Each row was made from one path, in order. Every step used is in the known rows, and no mark comes twice. Write each row's path.
Known rows
V, Q: [ 3.33  0.65  0.79 -1.31  0.23  0.99 -0.78  0.38  0.82  0.84  1.06  0.24
 -0.16 -0.23 -2.34 -0.26 -0.22  1.10  1.47 -0.43]
H, N, G, V: [ 3.65 -1.51  0.28  1.42  0.37 -0.76 -1.29  1.35 -0.98  1.32  0.16  1.70
  0.36  0.61  1.15  1.42  0.88 -1.86  1.51  0.25]
E, S, N: [ 2.02 -1.65  1.25 -0.58  1.74  1.31 -0.31  0.74 -0.94  0.00 -2.13 -1.20
  0.07  1.15  0.98  1.64 -0.44  1.06  0.12  0.60]
Q, V, S, N, H, E: [ 1.53  0.04  1.17  0.59  0.21 -0.21 -0.75 -0.23  0.98  0.21 -1.02  0.50
  0.96  1.33  2.37  0.91  0.12 -0.07 -1.88  1.22]
V, Z, N: [-5.43 -0.57 -1.78  2.05  0.09 -3.01 -0.57  0.20  1.54  1.20  0.49 -0.66
  0.50  1.21 -1.91  0.80 -0.50 -0.05  5.16 -0.83]
S, N, Q, V, Z: [-2.23  0.17  1.25 -0.26  0.58 -0.06 -1.46  0.91  0.68  0.95 -0.74 -0.46
  1.22  1.07 -0.57  1.03  0.60  0.12  1.46  0.36]
H, E, S, N, Q, V: [ 4.00 -1.26  0.78 -0.32  0.70  3.07 -0.49  0.96 -0.70  0.93 -2.08 -1.06
  0.32  1.25 -1.57  0.83 -0.68  2.08 -0.08  1.94]
E, S: [ 2.01 -1.24  0.96 -0.22  1.30  0.74  0.51  0.55 -0.37 -0.44 -1.04 -0.44
 -0.04  0.53 -0.02  0.21 -0.71  1.22 -0.32  0.00]
S, N: [ 0.02 -0.52  0.31 -0.41  0.53  0.81 -0.98  0.20 -0.71  0.58 -1.38 -0.98
  0.15  0.73  1.23  1.72  0.34 -0.23  0.63  0.71]
Z, N, S: [-0.86 -0.78 -1.96  1.49 -0.67 -3.62 -0.26 -0.26  0.40  0.07  1.14  0.27
 -0.18  1.55 -0.35  1.01 -1.21  0.15  1.04 -0.91]
S, N, H, E: [ 2.57  0.32 -0.67 -0.74  1.07  2.62 -2.48 -0.32 -1.33  1.13 -1.46 -1.33
  0.38  1.50  1.47  2.62 -0.22  0.12 -1.34  1.39]
G, V, Z: [-0.76 -0.64 -0.25  0.50  0.62 -1.34 -0.77  0.20  1.36  1.67  0.51  1.98
  0.78  0.27 -0.46 -0.58  0.37 -0.19  1.38  0.21]
Z, N, H, E, S: [-0.20 -0.07 -1.68  0.94  0.67  0.10 -1.91 -0.48 -0.41  0.82  0.09 -1.01
  0.40  2.33 -0.63  1.96 -1.13  1.50  0.14  0.22]
N, G: [ 2.95 -0.41 -1.70  1.92  0.14  0.57 -0.74  1.21  0.22  0.19  0.08  0.29
  0.01  0.08  0.04  0.50  0.52 -1.65  0.23 -0.01]
H, N, G: [ 2.83 -1.24  0.02  1.62  0.26 -0.58 -0.68  1.39 -1.15  0.69 -0.21  0.25
  0.07  0.50  0.80  1.77  0.45 -2.00  2.48 -0.11]
E, S, N, H: [ 2.53 -0.73  1.20 -1.00  2.39  1.70 -1.56  0.26 -1.15 -0.02 -1.76 -1.12
  0.47  1.67  1.99  2.21 -0.57  0.87 -1.66  0.39]
H, E, S, N, Q: [ 4.04 -1.34  0.31 -0.67  1.31  3.26 -0.49  0.98 -1.26  0.74 -2.47 -1.64
  0.07  1.11 -1.80  1.49 -0.92  1.97 -0.23  1.59]
Q, V, Z: [-2.49 -0.09  0.07  1.36 -0.51 -1.36  0.07  0.32  2.07  0.98  0.72  0.80
  0.83  0.47 -0.42 -1.29  0.15 -0.15  3.30  0.31]
H, N, G, V, Z: [ 2.50 -1.65 -0.09  1.91  0.66 -1.39 -1.27  1.55 -0.32  1.76  0.15  1.51
  0.54  0.69  0.58  1.45  0.64 -2.13  3.32  0.05]
E, S, N, Q, V: [ 1.33 -0.94  2.37 -0.83  1.56  1.33 -0.77  1.10 -0.35 -0.04 -1.60 -0.74
  0.77  1.32  0.00  1.03 -0.11  1.57 -0.70  0.49]
Z, N: [-3.67 -0.28 -1.18  1.38 -0.57 -2.12 -0.65 -0.31  0.42  0.45  0.70 -0.42
  0.16  1.33 -0.91  0.96 -0.19  0.46  2.23 -0.44]

Write each row's path
[ 2.29 -0.92 -1.92  2.30  0.59 -0.40 -1.37  1.39  1.33  1.47  0.53  1.88
  0.63  0.32 -0.22  0.06  0.78 -1.71  1.32  0.19] : N, G, V, Z
[ 4.64 -1.79 -0.23 -0.21  0.97  3.31 -0.10  0.65 -1.32  0.95 -2.59 -1.58
 -0.29  1.10 -0.85  1.49 -1.03  1.68  0.53  1.96] : H, E, S, N
[ 1.99 -1.26 -1.24  1.37  0.98  0.50 -2.02  1.27  0.32  1.76 -0.94  0.49
  0.65  0.98  0.98  1.80  0.98 -1.62  1.59  0.82] : S, N, G, V, Z
[-2.93 -0.56 -1.13  2.33 -0.92 -3.65 -0.04  0.16  2.32  1.04  1.45  0.95
  0.72  1.44 -0.68 -0.60 -0.62 -0.09  3.92 -0.28] : Q, V, Z, N, S
[-0.08 -1.12  1.97 -0.32  1.77  0.60 -0.65  1.29  0.27  0.40 -1.62 -0.89
  0.98  1.41 -0.54  1.03 -0.25  1.27  1.14  0.27] : E, S, N, Q, V, Z
[ 3.43 -0.55  0.88 -0.33  1.28 -0.24 -1.62 -0.36  0.27  0.89 -1.19  1.65
  0.92  1.12  2.44  1.54  0.31 -0.04 -3.74  1.18] : G, V, S, N, H, E
[-1.13  0.81  2.52  0.01  0.09 -1.57 -0.15  0.54  1.54 -0.85  0.17  1.04
  1.30  0.29 -0.57 -0.54  0.48  0.41 -2.43 -0.52] : N, Q, V, S
[-4.47  0.45 -0.30  0.67 -0.19 -2.13 -1.35  0.19  0.41  0.20  0.88 -0.47
  0.72  1.34 -2.40  1.04 -0.02  0.99  0.99 -1.05] : Z, N, Q
[ 0.03  0.30  1.91  0.42  0.41 -1.37 -0.76 -0.29  1.25 -0.26 -0.60  0.78
  1.14  1.25  3.24  0.79  0.47 -0.46 -2.10  0.49] : Q, V, S, N, H
[-0.84  0.33  1.71 -0.71  0.25  0.66 -1.54  0.66  0.06  0.51 -0.76 -0.30
  1.03  0.96  0.00  0.97  0.79  0.36 -0.38  0.63] : S, N, Q, V
[ 3.16 -1.39  0.70  0.24  0.03 -2.55  0.31  0.51 -1.37  0.12  0.17  0.71
 -0.25  0.66  1.31  1.46 -0.98 -1.17  1.14 -0.55] : H, N, S
[ 6.24 -2.01 -1.13  0.78  1.04  3.60 -0.49  1.27 -1.14  1.01 -2.53 -1.45
 -0.30  1.14 -0.86  1.69 -0.77  0.82  0.66  1.94] : H, E, S, N, G
[ 0.99 -0.58  2.13 -0.58  1.27 -1.59 -1.00  0.22  0.70  0.25 -0.99  1.91
  1.16  0.61  1.43  1.06  0.88 -0.02 -3.31  0.27] : G, V, S, N, Q
[ 2.61 -1.41  0.32  0.14  1.01  2.51 -0.44  1.17 -0.07  1.36 -2.14 -1.23
  0.53  1.32 -2.15  0.84 -0.89  1.83  1.76  1.67] : H, E, S, N, Q, V, Z
[-1.37 -1.11 -1.54  1.48  0.20 -3.73 -0.90  0.08  1.60  1.69  1.29  2.14
  0.69  1.25 -0.62  0.05 -0.44 -0.06  1.98 -0.36] : G, V, Z, N, S
[ 1.36 -0.70  1.44  0.17  0.68 -2.14 -0.02 -0.17  1.15  0.05 -0.18  2.49
  0.71  0.17  1.67 -0.18  0.54 -0.23 -2.98  0.13] : G, V, S
[-4.77 -0.23 -0.72  2.25 -0.86 -2.73 -0.34  0.19  2.32  1.30  1.15  0.50
  0.93  1.31 -1.06 -0.69  0.02  0.12  4.77  0.02] : Q, V, Z, N
